Each row was made from one small tree. The marks that hang from a mark follow it in brackets, in alphabetical order. Every link used is in the known rows. Write each row's tree.
Known rows
keli{kodiv{dobon koduma{rase}}}: [  5.4  19.1 -11.1  -1.6 -25.4  -8.7  -1.7 -13.9  17.4  20.9  36.8  26.2
 -12.5   0.3  35.7  13.4  58.1  18.5   1.3  15.0   2.8   9.4  -1.3   8.3
 -15.7  12.5]
mabu{kodiv{koduma{sulu zuzom}}}: [  7.5  18.7 -21.1  16.7  -5.0  -2.6   0.2  20.7   5.4   8.1  18.1  -2.9
 -18.7  14.8  45.7  15.3  16.2  20.8  18.7   8.2   4.8   6.7  -1.3  19.3
  15.9  23.4]
vini{koduma{fumif}}: [  3.5   8.2  -8.4   6.8  -9.3 -21.6  -3.4  17.1  12.0   6.5  10.5  -2.2
  -3.0   9.7  46.3  15.9   2.7  14.5   6.6   0.8  10.4   0.3   3.8  30.8
  24.0   8.7]
koduma{fumif rase sulu zuzom}: [  7.2  13.6 -28.5  21.2  -0.9  -1.4   9.1  20.9  34.3   3.4  28.8   5.0
 -12.3  21.1  60.6  20.5   9.7  24.9  10.7 -15.2   5.0  -0.6  -3.1  25.9
  -0.3  21.1]
mabu{kodiv{dobon koduma{zuzom}}}: [  7.2  17.4  -6.4  11.3 -13.2 -11.2  -3.8  -5.2  19.2  17.6  12.7   7.4
 -17.9   9.7  42.6  15.0  31.8  15.8  10.9  28.9   5.8   6.5  -6.8   6.1
  33.2  17.4]
mabu{kodiv{dobon koduma}}: [  4.0  14.3  -1.7   5.3 -20.6 -10.1  -6.6 -16.1   8.9  25.7  13.4   6.6
 -12.7   2.8  34.9  10.7  28.1  14.3  10.2  31.1   4.8  11.2  -3.9   2.8
  28.6  12.9]
kodiv{koduma{sulu zuzom}}: [ 13.1  17.1 -28.1  18.0 -10.1  -4.7  -0.9  22.3   4.8  -1.8  28.6   7.3
 -16.8  11.5  48.4  19.0  25.4  23.2  16.6   9.4   5.5   0.4  -1.6  24.0
   9.2  19.9]
vini{koduma}: [ 11.9  12.7 -11.9   2.6 -10.1 -18.7  -3.9  15.8   8.3   0.0   6.7  -4.2
  -9.1  -1.1  36.0  14.1   9.1  14.1   6.9   4.0  10.1   2.8   5.1  27.9
  23.9   9.0]
rase{koduma{zuzom}}: [  8.5  14.7 -33.4   7.9  -4.4 -12.6  -0.2  17.6  25.9  -3.3  13.2  12.3
  -9.0  10.5  31.7  19.5  19.2  14.8  13.3   0.2   9.5   1.4  -6.5  30.5
  26.2  11.7]
kodiv{koduma{rase zuzom}}: [ 17.3  18.4 -40.2  12.8 -12.4  -6.0   0.2  13.0  30.4   7.6  32.8  20.2
 -15.7   5.2  50.0  15.2  37.3  15.8   8.9   8.9   5.6   2.7  -4.6  15.9
   5.2  13.1]
vini{koduma{rase sulu}}: [ 12.3  16.0 -18.6   4.6  -4.7  -4.0   1.6  16.3  18.5   5.0  20.8  -1.5
 -15.7   2.8  48.5  13.7  11.2  26.4   7.8 -17.2   6.9   3.8   6.5  28.3
   1.3  20.1]
keli{kodiv{koduma{rase sulu}}}: [  8.8  21.1 -23.7   2.9 -13.8   0.3   2.8  12.8   2.5  11.5  42.6  16.9
 -15.7   6.7  40.2  13.8  43.2  23.2   9.9  -5.4   2.3  10.6   4.2  23.1
 -34.5  21.2]
koduma{fumif sulu}: [  3.4   7.1 -13.7  17.4  -9.2  -8.4   5.0  15.7   3.0   4.0  20.1  -3.1
  -5.8  16.0  44.9  18.6  -2.2  22.1  12.7  -4.5   4.2   1.9   0.5  28.3
   7.5  15.4]
vini{koduma{zuzom}}: [ 12.4  15.4 -18.2   8.1  -2.6 -18.6  -1.6  24.9  18.2  -8.1   3.9  -0.5
 -14.7   6.1  44.1  18.6  12.6  12.6   9.7   1.4  11.3  -1.1   1.7  30.3
  26.9  12.5]
vini{koduma{fumif rase sulu zuzom}}: [  4.9  14.8 -18.7  14.1   0.2  -7.0   3.1  29.4  33.5   2.4  24.7  -3.0
 -12.1  20.0  63.8  19.6   8.8  25.6   6.5 -24.8   8.3  -2.6   3.6  33.7
   6.5  22.6]
mabu{kodiv{dobon}}: [  4.0  12.9   0.6   6.9 -10.3  -9.8   1.4 -17.1  13.9  16.7  -1.3  -2.5
 -14.9   4.3  29.2  13.1  10.9  15.7   8.8  18.4   5.2  11.3  -4.8   7.3
  30.9  15.0]
keli{kodiv{koduma{sulu}}}: [  4.9  18.4 -13.8   5.4 -15.0  -6.4   0.6  16.1 -15.6   5.1  34.0  10.2
 -13.6   7.9  31.2  15.6  36.9  21.0  13.0   4.8   3.6   7.9   4.0  27.5
 -23.2  17.8]
keli{kodiv{dobon koduma}}: [  4.4  16.8  -1.0   0.6 -24.9 -16.4  -4.3 -10.0  -2.9  14.7  28.2  20.7
 -10.6   3.0  27.6  15.9  50.5  14.8   5.3  24.0   4.5   8.3  -1.2  13.1
  -1.3  11.3]
zuzom{koduma}: [ 16.8  17.2 -16.2  14.6 -13.9 -16.9  -2.0  14.8   5.8   1.1  12.9  -4.5
 -11.3   3.7  26.1  12.7  16.3  14.5  14.5  22.2   7.0   8.5  -7.3  17.2
  -2.3   2.9]
kodiv{keli}: [ 14.6  12.5 -17.7   3.4 -13.4 -13.5   3.3  -1.4   6.7   7.3   9.0  18.0
 -15.6   2.5  32.5  16.2  11.3  22.3  -1.4  14.6   4.4   7.3  -5.8  20.4
  17.7  10.5]

Which tree is each row?
[ 15.5  21.1 -22.3  16.5  -9.3  -1.1   1.6  16.1  15.6   7.0  26.3  -3.7
 -17.4   7.8  35.9  13.0  18.3  28.2  13.2   1.5   4.4  10.0  -4.2  19.1
 -21.8  13.5] => zuzom{koduma{rase sulu}}
[  7.0  17.2 -20.7  21.0 -10.0  -4.6   3.3  19.8  21.0  12.9  31.5  -4.0
  -8.4  17.5  44.3  14.5  15.1  26.8  12.7  -1.1   4.7   7.3  -5.0  20.3
 -20.0  12.4] => zuzom{koduma{fumif rase sulu}}
[  2.1  13.3  -4.7  12.4 -25.8 -17.4  -5.4  -9.2  21.3  21.0  25.6  29.0
 -12.3  18.5  50.8  21.1  35.7  23.5  -5.4  29.0   4.6   0.1 -10.3  11.9
  34.5  13.3] => kodiv{dobon keli koduma{fumif zuzom}}
[  5.4  11.1 -13.5  11.7  -3.2 -21.9  -1.8  28.3  24.9  -1.9  10.1  -2.0
  -7.3  16.2  52.7  20.1   8.2  13.8   7.1  -2.0  11.6  -3.1   1.5  30.9
  30.7  11.2] => vini{koduma{fumif zuzom}}
[ -1.7  11.8   4.9  10.4 -30.3  -9.7  -6.1 -12.7   1.0  26.4  31.7  20.7
 -12.2  16.9  47.6  18.3  28.2  34.6  -3.8  20.9   1.1   2.2  -4.5  14.9
  20.1  19.0] => kodiv{dobon keli koduma{fumif sulu}}
[  4.6  16.1   6.6  -0.2 -24.0 -11.8  -5.3 -24.2   7.0  32.4  11.6  17.8
 -18.0   4.5  35.1  11.8  29.9  23.4  -2.2  35.2   3.0  12.5  -7.7   2.7
  31.4  15.9] => mabu{kodiv{dobon keli koduma}}
[ -1.2  11.1 -24.1  15.9  -3.3  -7.1   1.5  27.9  22.9  -1.0  23.3   5.4
  -4.9  25.0  45.0  21.6   9.8  24.0  15.1 -15.0   7.8  -1.6  -4.2  36.7
  21.6  18.7] => rase{koduma{fumif sulu zuzom}}
[  4.9  11.7  -7.6   3.1 -30.4 -10.4  -5.9 -22.0  26.2  35.9  36.4  36.1
 -11.5  10.3  52.4  14.9  39.8  27.9 -10.3  22.4   1.8   4.7  -8.3   5.9
  15.6  13.0] => kodiv{dobon keli koduma{fumif rase}}
[  8.7  14.8  -1.4   1.9 -31.0 -14.4  -8.2 -20.8   4.7  23.8  21.8  28.5
 -16.0   1.9  35.7  14.7  37.1  24.4  -5.4  35.3   3.1   5.8  -7.2   6.8
  28.1  11.4] => kodiv{dobon keli koduma}
[  1.0  21.5  -2.4  11.0 -16.4  -7.7   1.4   5.7   0.4   3.8  31.7  14.0
 -17.7  15.1  37.9  21.3  50.3  23.1  10.7   8.7   3.2   3.0  -0.4  17.4
  -7.4  23.0] => keli{kodiv{dobon koduma{sulu zuzom}}}
[ 11.1  15.8 -15.3   6.1 -19.8  -4.7  -2.9   5.5  -8.7  13.0  26.0  17.2
 -19.2   6.4  41.3  15.2  22.0  31.5   2.9  15.9   1.9   6.2  -1.4  22.1
   5.8  18.6] => kodiv{keli koduma{sulu}}
[ 11.7  12.2 -33.6  16.9  -2.9  -9.8   7.3  14.6  42.1   6.1  23.6  11.3
  -8.8  16.3  54.7  19.3  15.1  17.2   6.1  -4.2   6.6   1.0  -6.5  21.3
   7.7  12.4] => koduma{fumif rase zuzom}
[  2.5  12.8 -11.2  16.8  -1.6 -13.7   0.1  33.7  16.1  -5.1  15.3  -9.9
 -10.6  20.9  57.5  21.7  -0.9  23.2  10.9 -14.4  10.0  -4.6   3.4  37.7
  20.0  20.7] => vini{koduma{fumif sulu zuzom}}
[  6.2  10.0 -14.9   6.9 -24.6 -16.1  -5.8   2.7   5.3  21.4  27.3  25.9
  -7.5  10.9  45.5  14.8  23.6  22.7  -2.5  24.5   3.8   4.3  -5.6  18.6
  15.4   8.5] => kodiv{keli koduma{fumif}}
[  7.5  10.4 -26.1  15.0  -7.9  -1.5   7.1  12.9  23.1  10.8  30.8   2.2
  -8.8  14.3  50.9  16.6   5.7  25.9   7.8 -13.7   3.3   3.3   0.3  25.8
  -3.6  18.3] => koduma{fumif rase sulu}
[ 16.3  17.5 -24.6   8.4 -16.6 -13.5  -3.3   7.9  11.2   7.6  21.3  27.3
 -18.6   7.4  43.0  17.8  32.0  21.5   1.1  24.8   5.0   3.6  -7.9  18.8
  21.7  12.1] => kodiv{keli koduma{zuzom}}
[  1.7  10.4 -28.8  12.1  -4.8 -14.8   0.6  21.8  30.7   1.7  16.9  12.5
  -1.7  19.9  40.7  21.1  15.4  14.5  12.0  -3.1   9.6  -0.6  -6.5  32.6
  30.0  10.4] => rase{koduma{fumif zuzom}}
[  1.7  18.0  -7.4   8.2 -16.6   4.6  -2.1 -13.6  17.6  30.6  27.2   4.2
 -19.1   6.8  45.8  10.0  29.2  26.7   9.3   9.3   1.9  10.6  -0.8   6.1
   7.7  24.2] => mabu{kodiv{dobon koduma{rase sulu}}}
[  8.9  14.0 -20.7  12.2 -19.0 -16.4  -2.7  10.7  18.0  13.8  25.4  25.7
 -11.0  18.0  52.6  20.0  27.4  21.7  -0.9  20.7   5.2   1.6  -8.1  19.3
  23.2  11.7] => kodiv{keli koduma{fumif zuzom}}
[  2.1  20.7  -6.4   2.3 -21.3  -0.8   0.0  -6.1   7.3  18.6  42.4  18.2
 -16.5   6.5  40.2  15.5  54.4  26.8   5.2   2.7   0.7   8.6   1.7  12.5
 -23.7  21.6] => keli{kodiv{dobon koduma{rase sulu}}}
[ -6.2  11.7   4.7  13.5 -18.5  -5.6  -3.8  -6.8   4.6  28.9  22.4  -0.7
  -9.1  17.6  47.0  13.6  17.2  25.2  10.7  16.7   3.7   7.2  -1.8   9.5
  21.7  21.1] => mabu{kodiv{dobon koduma{fumif sulu}}}
[  6.7  15.4 -30.3  14.3  -5.0  -6.2   1.3  12.8  38.7  24.5  27.0  11.1
 -10.9  18.0  57.5  13.4  22.3  15.0  10.2   7.3   6.0   7.0  -5.4  13.2
  12.2  16.9] => mabu{kodiv{koduma{fumif rase zuzom}}}
[  3.4  13.9 -19.4  16.5 -15.1  -8.2   0.6  17.9   8.7  10.5  31.3  17.0
 -14.9  23.6  56.0  20.9  21.1  30.5   3.6  10.4   4.5   0.0  -5.6  25.9
  15.4  20.4] => kodiv{keli koduma{fumif sulu zuzom}}
[ -2.0  14.6 -10.1   9.1 -16.2 -10.0   0.7  20.2 -10.8   9.6  37.4  11.3
  -5.2  17.3  41.6  17.3  29.3  21.1  11.8   1.8   4.1   5.8   3.7  29.2
 -20.7  15.7] => keli{kodiv{koduma{fumif sulu}}}
[ 10.2  16.1 -14.6  13.4 -22.5 -14.4  -5.7  -1.9  17.7   7.2  23.4  16.7
 -14.1   6.7  41.2  18.3  40.5  16.5   8.6  29.1   6.0   0.2  -6.6   9.3
  28.3  12.3] => kodiv{dobon koduma{zuzom}}
[  2.2   9.8 -14.8  10.5 -13.2 -12.8  -3.9   6.2   7.5  24.6  19.6   5.5
  -4.5  11.8  44.6  11.1  11.0  12.5  12.8  20.7   6.5   9.7  -2.3  16.0
  18.9  11.5] => mabu{kodiv{koduma{fumif}}}
[  7.3  22.5 -15.5   3.4 -18.0  -9.1   0.8  -3.6  27.8  14.6  38.9  28.6
 -17.5   8.2  43.6  17.9  62.5  18.2   2.7  13.2   4.3   6.2  -4.6   9.0
 -10.7  16.3] => keli{kodiv{dobon koduma{rase zuzom}}}
[  0.6   9.0  -3.7  10.2  -6.6 -14.2  -0.9  23.0   4.2   3.3  15.1 -11.0
  -6.6  14.3  49.7  16.9  -2.9  23.1   8.6 -10.8   8.7  -0.1   6.8  35.5
  16.6  16.5] => vini{koduma{fumif sulu}}
[  9.9  16.4 -13.0  13.0   0.3 -11.6   0.2  29.4  10.0  -9.0  11.6 -10.1
 -17.7  11.8  47.4  19.8   8.2  23.9  11.9 -11.4   9.0  -2.9   4.3  32.6
  20.8  20.4] => vini{koduma{sulu zuzom}}
[ 15.0  17.9 -34.7  16.5   0.1   1.9  10.2  18.0  29.5  -1.4  25.4   2.1
 -20.3  11.4  49.7  19.6  16.9  26.1  12.1 -14.2   4.5   2.2  -2.5  23.5
   0.7  22.0] => koduma{rase sulu zuzom}
[  6.1  15.7 -30.4  11.9  -3.0  -4.2   2.0  24.8  18.4  -6.1  20.2   4.9
 -13.4  15.3  35.7  20.6  14.2  24.3  17.0 -11.7   7.2   0.5  -3.7  34.6
  19.7  20.1] => rase{koduma{sulu zuzom}}
[  4.7  15.8   1.4   6.0 -28.4  -6.7  -6.3 -14.8  -3.7  18.9  28.1  21.6
 -19.1   6.1  39.5  15.4  33.2  34.8  -2.8  24.7   0.9   4.9  -4.4  11.6
  19.6  20.1] => kodiv{dobon keli koduma{sulu}}
[  6.1  11.4 -20.0  24.4  -3.5  -8.0   8.0  24.6  13.9  -3.8  18.6  -3.0
 -10.4  22.5  51.6  22.2   4.8  22.7  13.4  -7.2   5.8  -2.3  -2.7  30.2
  12.8  19.5] => koduma{fumif sulu zuzom}
[  5.3  13.7   7.7   1.3 -13.7 -12.4   1.0 -24.2  12.2  23.9  -1.9   8.7
 -20.2   6.0  30.0  13.5  12.4  23.3  -3.4  24.6   3.3  11.9  -8.0   4.9
  34.6  16.4] => mabu{kodiv{dobon keli}}
[  1.4   9.3   1.8   5.0 -31.9 -16.8  -8.0 -17.5  11.7  28.1  26.2  28.4
  -9.1  11.9  44.9  16.6  34.4  24.4  -6.6  34.1   3.0   3.3  -7.7   8.5
  28.7  10.9] => kodiv{dobon keli koduma{fumif}}
[  7.8  18.1  -4.2  -2.1 -22.0  -4.9  -3.5 -28.4  25.0  39.1  21.9  26.5
 -21.6   2.8  41.5   9.0  37.4  25.3  -5.4  26.8   1.1  14.2  -8.2   0.3
  21.7  18.1] => mabu{kodiv{dobon keli koduma{rase}}}
[ 15.9  21.1 -30.6  10.4 -14.2   2.6   2.0   9.9  22.3  13.6  35.1  25.4
 -24.9  11.8  54.8  17.5  32.7  32.8   0.7   2.3   2.3   3.8  -4.8  18.7
  -0.2  24.2] => kodiv{keli koduma{rase sulu zuzom}}
[ 13.8  23.0 -33.6   4.4 -10.9  -8.6   3.5  15.9  22.7   7.3  36.0  25.4
 -15.9   8.2  42.5  17.1  52.9  13.4   8.0   2.1   5.7   7.8  -1.5  18.9
 -17.3  15.4] => keli{kodiv{koduma{rase zuzom}}}
[ 10.6  16.1 -29.7  10.7 -16.6  -9.6   0.0   6.7  35.1  20.8  35.7  34.1
 -14.0  16.9  59.8  17.3  33.0  24.1  -5.2  11.4   4.3   2.8  -9.3  16.9
  11.2  14.3] => kodiv{keli koduma{fumif rase zuzom}}
[ 12.5  19.5 -17.7   6.2 -22.5  -8.1  -3.0 -16.3  35.2  21.8  31.1  35.7
 -22.6   7.3  49.9  17.6  48.0  26.8  -7.4  22.9   2.4   3.3 -11.0   4.3
  20.6  16.8] => kodiv{dobon keli koduma{rase zuzom}}
[ -4.4  12.3   3.7   4.3 -26.9 -18.4  -4.6  -5.9   2.6  19.5  33.1  19.8
  -3.3  12.3  36.9  17.4  47.9  14.6   3.3  21.5   4.6   5.2  -1.1  15.0
  -1.4  10.6] => keli{kodiv{dobon koduma{fumif}}}
[  5.5  19.7  -5.5   6.6 -19.6 -16.7  -0.9  -0.4   9.4   5.6  27.7  22.4
 -14.9   9.6  35.3  20.6  55.6  14.0   7.5  20.7   5.0   4.5  -4.2  13.1
   2.3  13.8] => keli{kodiv{dobon koduma{zuzom}}}
[ 14.4  20.2 -34.1  10.3  -4.8  -3.1   1.2   7.9  33.9  17.9  21.6   9.8
 -19.1   8.0  50.2  12.1  27.5  14.5  11.9   9.1   6.3  10.0  -4.9  11.6
   7.3  18.0] => mabu{kodiv{koduma{rase zuzom}}}
